Known rows, with every way that one mark hangs from another
komadez[vune zopu[kino[muvur] mazi]]: [-0.52  0.15  0.24  2.24  0.21 -2.28  3.38 -0.18 -0.95 -1.38 -0.38  1.62
  0.38  1.70  1.36  1.83  3.36 -0.03  1.48]
zopu[mazi[punide]]: [ 0.04 -0.19  1.34 -0.73  0.84  0.43  1.60 -0.30 -0.81 -0.42  0.51  0.83
  1.56 -0.38  1.54  2.28  2.09 -1.40  0.60]
dokegar[zibu[zevesel[madisu] zopu[kino mazi]]]: [ 0.06  0.45  0.56  2.07  1.07  2.87  1.83  0.46 -0.03  0.74 -2.30 -0.08
  2.21  0.06  0.56 -1.37  4.98  1.29  0.15]
zibu[dokegar zevesel[madisu] zopu]: [-0.16  1.57  2.62  3.12  1.11  4.29 -0.76  0.49 -1.36  0.03 -3.12 -0.51
  1.25 -1.68 -2.05 -2.24  5.03  2.42  0.59]
muvur[kino]: [ 0.62  1.05  0.13  1.40 -0.09  0.48 -0.02 -0.62 -1.33 -0.91  0.30  0.44
  1.95  0.52  1.99 -1.00  0.73 -0.80  1.19]
zopu[kino[muvur] mazi]: [ 0.61  0.34 -0.41  1.57  0.48 -1.40  2.29 -0.23 -0.58 -0.74 -1.11  0.72
  1.25  0.62  5.73  1.27  2.50 -2.13  1.72]
komadez[vune zopu[kino mazi[punide]]]: [-1.20  0.02  1.21 -0.14  0.70 -2.10  3.80 -0.01 -1.12 -1.11 -0.18  2.00
  0.62  0.52 -1.14  2.96  4.08 -0.08  1.07]
mazi[punide]: [-0.20  1.00  1.70 -0.91  0.77  0.83  0.51 -0.08 -1.19 -0.96  0.81  1.20
  1.22 -1.18 -1.11  1.36  1.51 -0.86  0.58]
dokegar[zibu[zevesel[madisu] zopu]]: [ 0.18  1.02  1.00  2.55  0.81  4.15  0.33  0.46 -0.22  0.43 -1.35 -0.11
  2.01 -0.04 -1.68 -2.44  3.75  2.09 -0.29]
zopu[kino]: [ 0.13  1.46  0.22 -0.47  0.86 -0.99  1.50  0.22 -0.52 -0.68 -1.18  1.28
  1.16 -0.77  0.78  0.16  2.60 -1.93  0.87]
punide[mazi]: [-0.28  0.90  0.91 -1.67  0.49  0.79 -0.49  0.75 -1.88 -0.30  0.30  1.42
  1.69 -1.31 -0.15  0.15  1.43 -1.71 -0.18]
zevesel[madisu zibu[dokegar]]: [ 2.08  0.67  1.20  3.09  1.18  3.63 -0.15 -0.26 -0.06  0.30 -1.34 -1.16
  1.64  0.15  0.03 -3.25  2.91  0.82 -0.74]
zopu[kino[muvur]]: [ 0.49  1.55 -0.21  1.64  0.37 -1.03  1.15  0.01 -0.85 -1.23 -0.93  1.09
  0.87 -0.04  3.23  0.04  1.89 -1.66  1.61]
dokegar[zibu[zevesel zopu]]: [ 0.00  1.22  1.05  1.64  0.95  3.35 -0.07  0.27 -0.38  0.00 -1.39  0.10
  1.38 -0.43 -2.23 -1.23  3.74  1.90 -0.51]
zevesel[madisu zibu[zopu[mazi[punide]]]]: [ 1.09 -0.68  1.75  0.59  1.02  3.09  1.60  0.34 -0.23  0.58 -0.80 -1.47
  2.78  1.67 -0.33 -1.11  3.02  0.83  0.32]
zibu[zevesel zopu]: [-0.41  1.40  2.29  0.68  0.86  2.38 -0.37  0.42 -1.22 -0.52 -1.64  0.10
  1.13 -0.84 -2.54 -0.49  3.60  1.31  1.17]
komadez[vune zopu[mazi[punide]]]: [-0.96 -0.27  1.65  0.37  0.49 -0.82  2.80 -0.24 -1.13 -1.11  0.91  1.68
  0.63  0.91 -1.98  2.62  3.04  0.55  0.60]
dokegar[zibu]: [ 0.68  0.99 -0.16  1.28  0.75  1.99  0.41 -0.12  0.17 -0.12  0.10  0.75
  1.42  0.01 -0.40 -1.07  1.93 -0.05 -1.21]
dokegar[zibu[zevesel[madisu]]]: [ 0.93  1.17  0.56  3.39  0.77  3.80  0.15 -0.13  0.03  0.31 -0.45  0.42
  1.57 -0.48 -0.09 -2.83  2.97  1.19 -0.41]
kino[muvur]: [ 0.86  1.23  0.20  2.81 -0.01  0.57 -0.15 -0.31 -0.94 -1.37  0.49  0.62
  0.83  0.67  2.79 -0.42  0.40 -0.80  1.20]
komadez[zopu[kino]]: [-0.37  1.51  0.45  0.33  0.64 -1.49  1.84  0.22 -1.47 -1.21 -0.71  1.33
  0.21  0.26 -1.77  1.14  3.09 -0.96  0.62]

Rows
[ 0.93  0.31  1.22  0.36  1.66  1.48  0.92  0.01 -0.37  0.05 -3.23 -1.26
  1.32  0.02 -0.15  0.06  4.95  0.66 -0.51]  zevesel[zibu[dokegar zopu[kino mazi]]]
[ 1.13 -0.26  1.28 -0.28  1.16  1.80  0.92  0.00 -0.12  0.05 -1.18 -1.26
  1.84  1.43 -0.71 -0.06  2.92  0.41 -0.18]  zevesel[zibu[zopu[mazi]]]
[ 0.83 -0.09  1.12  0.09  1.09  0.76  1.59  0.04 -0.68 -0.47 -1.59 -0.98
  1.64  1.14  1.11  1.00  3.39  0.28  0.80]  zevesel[zibu[zopu[kino[muvur] mazi[punide]]]]
[-0.93  0.07  0.86  1.54  0.32 -2.17  3.54 -0.21 -1.36 -1.57  0.02  1.85
  0.39  1.14  0.81  2.89  3.48  0.19  1.65]  komadez[vune zopu[kino[muvur] mazi[punide]]]
[-0.38  0.38  1.56  0.42  1.17  1.75  0.50  0.30 -1.01 -0.10 -2.56 -0.36
  1.41 -0.57 -0.50  0.91  4.27  0.50 -0.37]  zibu[dokegar zopu[mazi]]
[ 1.41 -0.27  1.53  2.24  1.30  3.74  0.75  0.20 -0.18  0.74 -2.34 -1.90
  2.29  1.02 -0.02 -2.14  4.08  1.43 -0.52]  zevesel[madisu zibu[dokegar zopu[mazi]]]
[-0.19  0.27 -0.18 -0.01  1.02  1.08  2.11  0.46  0.08  0.32 -1.77  0.27
  2.08  0.56  0.21  0.37  3.97  0.06 -0.66]  dokegar[zibu[zopu[kino mazi]]]
[ 1.34  0.52  1.63  2.26  1.22  3.99  0.05  0.32 -0.32  0.43 -2.22 -1.69
  2.05  0.63 -1.59 -2.90  3.69  1.70 -0.58]  zevesel[madisu zibu[dokegar zopu]]
[ 0.24  1.28  0.37  3.48  0.67  3.06  0.91  0.46 -0.42  0.08 -2.08 -0.04
  1.80  0.13  0.50 -2.22  4.10  1.78  0.58]  dokegar[zibu[zevesel[madisu] zopu[kino[muvur]]]]
[ 1.37  0.42  0.74  2.09  0.72  2.14  1.32  0.52 -0.25  0.05 -1.73 -1.30
  2.37  1.84  0.77 -2.47  2.87  0.69  0.97]  zevesel[madisu zibu[zopu[kino[muvur]]]]
[ 1.34  0.16  1.39  1.20  0.87  3.24  0.74  0.51 -0.06  0.43 -1.00 -1.43
  2.56  1.69 -1.41 -2.69  2.55  0.99  0.15]  zevesel[madisu zibu[zopu]]
[-0.70  0.80  3.08  1.24  1.47  3.10 -0.17 -0.02 -1.78 -0.31 -2.90 -0.23
  0.82 -2.25 -1.31  1.26  5.68  2.05  0.52]  zibu[dokegar zevesel zopu[mazi[punide]]]
[ 1.05  0.86  1.71  0.83  1.41  2.77 -0.57  0.01 -0.55 -0.27 -2.29 -1.27
  1.12 -0.04 -2.38 -1.05  3.74  1.46 -0.98]  zevesel[zibu[dokegar zopu]]
[ 0.81  0.02  2.05  0.22  1.57  2.60  0.28 -0.19 -0.75 -0.11 -2.09 -1.32
  1.36 -0.10 -1.29  0.60  4.20  1.36 -0.79]  zevesel[zibu[dokegar zopu[mazi[punide]]]]
[ 0.10  0.24  0.32  0.75  0.62 -1.26  2.50 -0.24 -1.11 -0.98 -0.59  1.00
  1.26 -0.09  5.02  2.59  2.64 -1.90  1.93]  zopu[kino[muvur] mazi[punide]]
[ 1.23 -0.06  1.18  1.81  1.45  2.71  1.53  0.34 -0.16  0.76 -3.20 -1.59
  2.28  0.70  0.67 -1.83  4.93  0.92 -0.13]  zevesel[madisu zibu[dokegar zopu[kino mazi]]]
[-0.40  1.88  2.63  1.98  1.27  3.30 -1.26  0.21 -1.56 -0.53 -3.17 -0.21
  0.51 -2.25 -2.74 -0.77  5.06  2.24  0.28]  zibu[dokegar zevesel zopu]
[ 0.85  1.07  1.32  0.37  1.59  1.72  0.21  0.17 -0.53 -0.25 -3.16 -1.05
  1.09 -0.36 -1.72 -0.73  4.56  1.00 -0.60]  zevesel[zibu[dokegar zopu[kino]]]
[ 1.08 -0.34  2.01  1.65  1.36  3.83  0.88  0.19 -0.51  0.59 -2.02 -1.70
  2.32  0.56 -0.42 -1.28  4.19  1.58 -0.37]  zevesel[madisu zibu[dokegar zopu[mazi[punide]]]]
[-0.51  0.20  0.31 -0.61  1.10  1.16  2.24  0.42 -0.28  0.18 -1.46  0.42
  2.07  0.06 -0.17  1.24  4.06  0.20 -0.51]  dokegar[zibu[zopu[kino mazi[punide]]]]
[-0.42  0.18  1.35  0.09  0.63 -0.36  1.94 -0.20 -1.70 -0.99  0.64  0.94
  0.55  0.64 -1.22  2.79  2.66 -0.49  0.39]  komadez[zopu[mazi[punide]]]
[-0.35  0.73  0.76  1.59  0.98  0.40  1.22  0.33 -1.26 -0.56 -3.48 -0.18
  1.14 -0.34  2.34  1.14  4.70  0.11  0.68]  zibu[dokegar zopu[kino[muvur] mazi]]
